Each row was made from one small tree. Brackets hold a mark, then the marks that hang from it, in the order of their numbers. Every link used is in the known rows. Write each row's tree.
Known rows
{Q_880 Q_73 Q_134 Q_157 {Q_437 Q_715} Q_784}: [61.8 41.7 14.2 -10.4 -11.9 25.9 68.2 -5.4 28.1 3.7 -5.6 -1.6 47.2 -42.0 9.0 -21.6 16.1 21.0 -31.4 -3.8]
{Q_342 {Q_73 {Q_880 Q_784}} Q_815}: [-44.0 8.3 -28.0 -2.7 -9.9 -12.6 -27.9 -24.0 -6.0 -0.5 -19.6 16.6 0.0 33.3 -6.6 15.8 2.8 -17.2 15.0 3.3]
{Q_715 Q_437}: [-19.5 -0.6 25.3 46.2 15.9 17.6 -3.7 21.6 -18.9 -8.8 32.8 -20.5 -23.4 -15.0 2.2 14.6 -16.3 -2.3 33.5 -31.8]
{Q_342 {Q_73 {Q_880 Q_134 Q_157}} {Q_715 Q_437} Q_815}: [-20.9 6.0 -7.2 8.5 -26.5 -40.0 -29.9 5.4 -1.8 -1.1 -22.1 0.2 19.5 28.8 5.2 32.6 -1.4 33.8 -16.1 66.5]
{Q_715 {Q_342 Q_73 Q_815} Q_437}: [-35.5 25.0 2.1 5.3 -0.7 -6.5 -42.3 10.1 -32.5 -11.6 12.8 14.0 -19.1 -3.8 -3.2 47.0 -18.7 26.6 -5.6 1.8]
{Q_73 Q_880}: [-17.5 -17.9 -2.8 27.0 12.1 3.8 -4.8 -1.9 -7.0 0.2 5.0 -26.3 -9.9 7.9 1.6 -17.4 -19.6 -43.5 33.0 -17.2]
{Q_134 {Q_880 Q_157 Q_437 Q_784}}: [44.0 -18.6 26.5 6.4 -3.0 16.9 43.3 29.6 6.2 1.8 7.6 -5.4 -2.2 -43.3 9.7 -17.1 19.4 21.5 22.2 21.7]
{Q_880 {Q_73 {Q_342 Q_815}} Q_134 Q_437 Q_784}: [25.5 20.9 6.2 -30.0 -27.3 22.9 24.9 -6.0 17.5 -0.9 -2.7 28.1 27.6 -15.7 16.0 5.4 28.0 10.7 -30.4 -25.1]
{Q_437 {Q_715 Q_342}}: [7.9 8.0 1.4 5.7 39.5 16.8 0.3 -17.2 -7.7 -4.0 8.3 -23.9 -16.2 -4.1 -23.3 -15.1 -16.0 -23.7 11.4 -4.9]
{Q_342 Q_73}: [-44.5 1.8 -16.0 14.4 12.7 -9.8 -8.7 0.5 -12.4 5.2 16.4 -10.9 -19.2 15.7 -14.3 12.2 -23.6 -14.9 27.4 -28.6]
{Q_880 Q_73 Q_157 Q_437}: [25.7 19.1 20.2 15.7 -11.7 10.1 31.4 18.1 8.5 18.1 26.8 7.0 -5.3 -30.9 24.8 -0.1 -24.9 15.6 -13.4 -25.2]
{Q_715 {Q_342 Q_73 {Q_815 Q_784}} Q_437}: [-32.1 22.9 -6.2 2.9 14.5 -13.2 -42.7 18.3 -33.4 -7.7 4.4 22.6 -12.3 -6.0 -12.5 36.8 -3.6 28.6 5.3 -8.5]
{Q_134 {Q_880 {Q_73 Q_342} {Q_437 Q_715} Q_784}}: [36.5 -14.7 8.5 -19.0 -20.1 43.2 40.5 -9.3 24.2 0.1 8.0 -8.1 -3.4 0.1 -12.2 -39.5 9.8 5.4 -22.9 -9.2]
{Q_134 Q_880}: [-3.9 -34.0 3.4 12.3 13.6 15.6 15.0 30.9 -9.2 3.8 19.6 -31.7 -31.6 1.9 -16.5 -16.5 -10.8 -9.3 57.3 10.8]
{Q_880 Q_134 Q_157 {Q_437 {Q_715 {Q_342 Q_73}}} Q_784}: [54.2 38.5 7.1 -21.6 3.2 3.3 44.2 -12.0 12.4 -12.1 -19.2 -0.7 52.8 -53.2 -1.3 -8.0 23.5 24.9 -40.6 15.8]
{Q_715 {Q_342 {Q_73 {Q_880 Q_134}}}}: [-16.4 4.5 -19.1 -15.2 1.2 -18.8 -6.2 5.4 -18.6 -4.8 -10.8 -19.5 23.3 -12.0 -8.5 -2.7 -20.1 -14.5 -5.7 2.1]
{Q_880 Q_73}: [-18.1 9.2 2.2 10.5 6.4 14.0 11.2 14.4 -6.4 20.5 28.3 -9.3 -22.3 2.8 0.2 -2.5 -30.9 -14.5 22.5 -36.5]
{Q_880 {Q_73 {Q_342 Q_815}} Q_134 Q_157 Q_437 Q_784}: [47.2 20.3 11.3 -36.0 -26.0 6.4 34.9 -6.0 25.1 -4.7 -12.0 34.2 34.7 -32.8 31.9 5.5 28.8 23.2 -41.1 -3.7]
{Q_73 {Q_880 Q_134 Q_437}}: [14.5 -1.0 2.5 25.5 -11.3 13.7 21.9 11.3 4.2 -5.7 0.4 -26.2 29.5 -16.5 7.0 -17.6 -2.2 -21.1 8.0 -15.6]
{Q_73 {Q_342 Q_715 {Q_815 Q_784}} Q_880}: [-14.6 -43.2 -18.0 -5.1 16.6 -27.1 -43.9 -20.0 8.5 6.0 -22.0 9.0 -15.9 52.8 -4.8 -12.4 17.3 -29.6 8.6 18.7]
{Q_342 Q_73 {Q_815 Q_784}}: [-50.2 10.0 -37.1 1.6 21.9 -19.5 -32.0 -0.5 -12.7 8.3 -3.7 22.9 -21.3 35.7 -23.8 22.3 1.8 -3.5 40.5 -18.0]

Which tree is each row?
[-28.5 16.0 12.9 13.7 6.8 -4.5 -21.7 19.0 -32.4 -9.2 21.6 -7.5 -11.8 -24.2 -3.4 27.2 -27.1 18.2 -6.7 -20.2] -> {Q_715 {Q_342 Q_73} Q_437}
[29.6 -34.2 31.5 -19.8 -16.3 -0.8 22.2 24.3 8.9 6.0 5.4 -4.6 -11.0 -13.4 14.5 -13.9 8.2 36.3 -15.5 39.7] -> {Q_134 {Q_880 {Q_73 {Q_342 {Q_715 Q_437}}} Q_157 Q_784}}
[14.4 3.0 2.7 -0.3 -24.1 -32.2 17.3 4.3 13.9 14.0 -23.5 -4.6 45.4 -6.7 11.5 -2.5 18.1 20.9 -29.7 40.4] -> {Q_342 {Q_73 {Q_880 Q_134 Q_157 Q_437 Q_784}} Q_715}
[5.5 -12.2 4.3 -14.3 6.7 -7.2 11.7 -8.8 10.6 2.5 14.2 1.4 -17.8 -5.8 20.6 -9.5 -26.9 -12.9 -12.2 -25.4] -> {Q_880 {Q_73 Q_342} Q_157}
[-48.0 -2.3 -17.3 21.5 -6.2 -32.7 -52.9 6.8 -11.0 11.7 -13.8 11.9 -7.9 51.4 -13.4 24.0 4.5 19.7 4.7 27.0] -> {Q_342 {Q_73 Q_880} {Q_715 Q_437} {Q_815 Q_784}}
[24.9 -18.0 5.5 -14.8 -22.5 -5.9 -6.6 -19.5 21.8 -3.3 -29.0 11.7 32.5 14.6 14.3 -4.3 45.2 -5.9 -29.9 31.6] -> {Q_73 {Q_342 Q_715 Q_815} {Q_880 Q_134 Q_437 Q_784}}
[40.6 42.0 9.4 -3.9 -12.7 42.4 57.9 -4.0 20.0 8.3 3.2 -8.1 39.2 -24.9 -5.9 -20.4 15.5 7.7 -21.4 -25.2] -> {Q_880 Q_73 Q_134 {Q_437 Q_715} Q_784}
[-16.7 -26.2 7.7 9.5 23.6 -14.9 -42.6 1.4 -2.6 -0.7 3.5 14.8 -29.7 32.9 -3.5 17.5 21.4 6.5 11.0 4.6] -> {Q_73 {Q_342 {Q_715 Q_437} {Q_815 Q_784}}}
[5.5 15.5 -15.2 -5.0 47.3 8.9 -18.2 -17.8 -8.1 -1.4 -6.4 2.4 -17.3 12.0 -31.0 -6.4 5.0 -15.3 21.3 3.8] -> {Q_437 {Q_715 {Q_342 {Q_815 Q_784}}}}
[13.4 -20.2 5.1 -6.4 -4.2 6.4 31.3 34.4 1.1 13.8 16.8 -17.9 -22.1 -10.3 2.3 -18.4 -26.3 12.1 25.9 21.9] -> {Q_134 {Q_880 Q_73 Q_157}}
[-11.3 -26.1 -10.0 -13.1 2.9 0.7 -23.9 -39.4 7.5 -17.4 -20.9 12.8 -4.6 22.4 9.2 -7.2 18.2 -43.1 5.6 -7.5] -> {Q_73 {Q_342 Q_815} {Q_880 Q_784}}
[14.0 -9.3 12.0 9.6 -24.2 32.2 32.4 40.4 0.6 18.6 31.5 -14.6 -19.7 -8.8 -4.0 -16.8 -19.9 17.0 12.4 -7.0] -> {Q_134 {Q_880 Q_73 Q_437}}
[-17.7 23.7 -32.9 -13.6 34.6 -6.0 -26.7 -25.0 -9.4 -0.8 -12.7 8.1 -11.3 26.2 -39.0 2.2 -2.6 -5.7 6.6 1.7] -> {Q_437 {Q_715 {Q_342 Q_73 {Q_815 Q_784}}}}
[-27.9 -7.1 -19.6 10.4 -1.3 -27.3 -6.8 -11.1 -2.8 -1.7 -6.5 -13.9 0.9 10.1 2.4 -5.0 -28.0 -19.7 6.6 -3.8] -> {Q_342 {Q_73 {Q_880 Q_157}}}
[-27.1 20.6 0.9 -1.1 -13.6 -6.9 -38.8 -3.3 -28.0 -15.2 -9.9 16.6 5.4 -9.2 4.6 30.6 -3.1 16.0 -18.3 10.6] -> {Q_715 {Q_342 {Q_73 {Q_880 Q_784}} Q_815} Q_437}
[-17.2 -28.8 1.3 -2.8 18.5 -16.0 -36.9 -16.1 5.0 7.1 3.2 8.7 -36.3 44.5 -2.7 15.6 7.3 -14.5 10.7 19.2] -> {Q_73 {Q_342 Q_715 Q_815}}
[46.6 -20.7 11.6 -12.7 -12.0 -2.9 32.1 -17.2 23.6 -25.5 -24.4 -4.0 46.8 -38.1 29.6 -27.6 27.8 -17.9 -30.0 -7.5] -> {Q_73 Q_342 {Q_880 Q_134 Q_157 Q_437 Q_784}}
[-2.1 -22.7 -5.7 8.3 -14.8 7.4 -25.5 -29.8 11.3 -16.7 -4.0 10.7 -8.9 23.2 12.5 -3.9 0.5 -31.2 -14.8 -18.5] -> {Q_73 {Q_342 Q_815} {Q_880 Q_437}}
